Each row was made from one path, in order. Every step used is in the known rows, and no mark comes twice. Write each row's path.
Known rows
mari, tovud, pazor, miza, tegub: -213, -154, -420, 582, 106, 54, -100, 227, 28, 442, -19, 19, -35, -171, 78, -153, 689, 8, 276
tovud, mari, tuta, pazor, miza, tegub: -298, 71, -112, -55, -278, -106, 83, 345, -158, 481, 117, 85, 73, -162, 225, -310, 578, -254, 201
tegub, miza, mari, tuta, pazor: -67, 250, 506, 190, -220, -178, 263, 290, 156, 347, -195, -17, 361, -152, 448, -367, 301, -17, -27
mari, miza, tegub, tovud: -244, -91, -121, -182, -225, -10, -76, 211, 61, 281, -57, -107, -211, 116, -56, -141, 380, -124, -27
tovud, pazor, miza, mari: -44, 83, -63, 612, 206, 53, 56, 199, 56, 590, -143, -69, -187, -75, 356, -112, 150, 27, 248
mari, tovud, pazor, miza: -175, -132, -277, 799, 81, -50, -148, 137, -85, 362, -6, 70, 114, -212, 166, -161, 517, 128, 170
mari, miza, tegub: -230, -18, -26, -163, -47, -81, 98, 436, 227, 278, -123, 33, -154, -56, -147, -57, 343, -146, 156
tegub, miza, mari: 8, 87, 246, -30, 95, -19, 201, 223, 218, 323, -306, -280, -123, 221, 329, -77, 76, 11, 135
tegub, miza: -19, 95, 170, 10, 93, -148, 24, 225, 73, 130, -154, -108, 22, 268, 40, -56, 146, 85, 26
mari, miza: -190, 34, 99, 29, -107, -227, 17, 386, 121, 203, -79, 109, -36, -90, -47, -87, 138, -55, 89
tuta, pazor, miza: 120, 207, 106, 534, -29, -206, -34, 123, -117, 244, -5, 45, 118, -120, 44, -94, 90, 228, 227
miza, mari: 47, 10, 88, -74, 17, 113, 138, -22, 182, 158, -139, -153, -157, -45, 310, -17, -117, -56, 108
tegub, mari, tuta, pazor, miza: 36, 120, 248, 283, -229, -267, -188, 225, -136, 277, -139, 143, 164, -128, 279, -282, 462, -191, -9
tegub, miza, mari, tuta: -81, 192, 311, -55, -9, 28, 289, 463, 133, 194, -227, -7, 123, 130, 427, -229, 276, -166, -54
tovud, mari: -231, -218, -141, -334, -236, 3, -40, -43, -74, 276, 45, -152, -143, 1, 125, -48, -15, -223, 71
tovud, pazor: -167, -60, -77, 448, -19, -77, -32, -62, 72, 280, 66, -8, 146, -152, -47, -184, 172, 9, -44
pazor, miza, tegub, mari: 85, -74, -213, -241, 132, 75, -210, 248, 75, 344, -303, -173, -457, 255, 115, 23, 431, -271, 236
tegub, tovud, mari, tuta: -356, -245, -90, -294, -491, 115, -158, -85, -254, 119, 192, -7, 3, 73, 298, -300, 289, -345, -341
tuta, pazor, miza, mari, tovud: 63, 17, 47, 568, -128, -45, 62, -9, 91, 446, -177, -169, 74, -372, 452, -134, 221, 230, 338
tuta, pazor: 57, 74, 162, 250, -208, -205, 26, -142, 49, 204, 48, -55, 276, -254, -29, -88, 13, 129, 50
miza, mari, tuta: -83, 98, 190, -89, -63, 160, 228, 191, 79, 33, -26, 122, 78, -152, 410, -169, 131, -179, -59

Which path is each row?
-268, -471, -282, 83, -174, 92, -234, -119, 232, 524, -194, -208, -74, -224, 74, -196, 691, -318, 72	miza, tegub, mari, tovud, pazor
-139, 171, 19, 590, 92, 46, 161, 442, 5, 402, -43, 210, 71, -164, 490, -290, 404, -149, 56	tovud, pazor, miza, mari, tuta
-47, -132, -233, -217, -94, 219, -93, -165, -24, 49, 7, -191, -180, 202, -12, -43, 274, -73, -132	miza, tegub, tovud
-52, 153, -31, 299, -202, 23, -38, 159, -214, 197, 164, 170, 183, -32, 134, -316, 645, -22, -121	mari, tuta, pazor, miza, tegub, tovud
-255, -9, -4, 223, -492, -70, -180, 13, -374, 383, 176, 0, 153, -63, 370, -391, 401, -183, -140	tegub, tovud, mari, tuta, pazor, miza
-33, -213, -27, 65, -85, 193, 62, -77, 190, 141, -145, -164, -51, -219, 394, -58, 111, 19, 94	miza, mari, tovud
-180, -121, 180, -221, -238, -226, -245, 265, 192, 375, -335, -21, -240, -6, 16, -81, 234, -276, 66	tegub, mari, miza
-335, -105, -33, -304, -313, 23, 24, 168, -148, 101, 126, 143, 73, -116, 243, -255, 233, -381, -125	tovud, mari, tuta
-64, -405, -222, -391, -166, 183, -239, -90, 229, 246, -238, -195, -199, -66, 118, -54, 522, -283, 133	miza, tegub, mari, tovud
-46, 159, 319, 209, -284, -35, 212, 67, 101, 211, -2, 105, 340, -379, 353, -286, 175, -57, -67	miza, mari, tuta, pazor
131, 3, -10, 29, -84, -121, -164, 103, 114, 498, -280, -197, -183, -20, 99, -104, 447, -135, 288	tuta, pazor, miza, tegub, mari
-190, -254, -61, 433, -82, 102, 57, -86, 237, 469, -76, -181, 119, -394, 363, -168, 253, -1, 102	miza, mari, tovud, pazor
-116, -99, -23, -504, -134, 139, -69, 201, 111, 98, -124, 49, -98, -5, 147, -178, 552, -486, -110	miza, tegub, mari, tuta
-226, -276, -164, 553, -138, -10, -103, -52, 56, 288, 46, -30, 225, -342, 64, -196, 366, 55, -4	mari, tovud, pazor
-80, 75, -122, 701, 196, -100, -91, 244, -72, 387, -9, 98, -20, 0, 74, -87, 302, 80, 166	tovud, pazor, miza
-67, -83, 122, 69, -20, 49, 99, 158, 235, 359, -363, -303, -1, 38, 425, -99, 261, 42, 131	tegub, miza, mari, tovud
-43, 6, -161, -244, 68, 118, -142, 495, -18, 216, -189, 155, -253, 124, 206, -141, 667, -431, 62	pazor, miza, tegub, mari, tuta
-447, -207, -182, -512, -300, -69, 25, 375, 129, 553, -108, -117, -338, -40, 0, -132, 303, -381, 266	tovud, mari, miza, tegub
157, 219, 150, 447, -6, -96, 139, 89, 44, 445, -174, -143, -40, -183, 368, -92, 13, 124, 323	tuta, pazor, miza, mari
-127, -273, -225, 535, -46, -111, -365, 122, 33, 554, -250, -104, -77, -105, 252, -164, 591, -115, 160	tegub, mari, tovud, pazor, miza
-79, -52, 136, -236, -363, -111, -37, 65, 138, 280, -89, 11, 157, -242, 78, -294, 583, -348, -68	miza, tegub, mari, tuta, pazor
-4, 221, 50, 187, 138, 163, 163, 482, -58, 143, -99, 170, -90, -40, 502, -105, 251, -146, 55	pazor, miza, mari, tuta
-35, 253, 19, 315, -47, -65, 75, 418, -92, 182, 63, 223, 216, -200, 116, -254, 621, -17, 108	mari, tuta, pazor, miza, tegub
-64, -59, 143, -307, -203, 28, -160, 102, -8, 20, -151, 106, 54, -18, 193, -183, 315, -383, -204	tegub, mari, tuta
-316, -133, -344, -284, -205, 267, -99, 263, -329, 268, 148, -5, -236, 205, 328, -278, 575, -383, -73	pazor, miza, tegub, tovud, mari, tuta
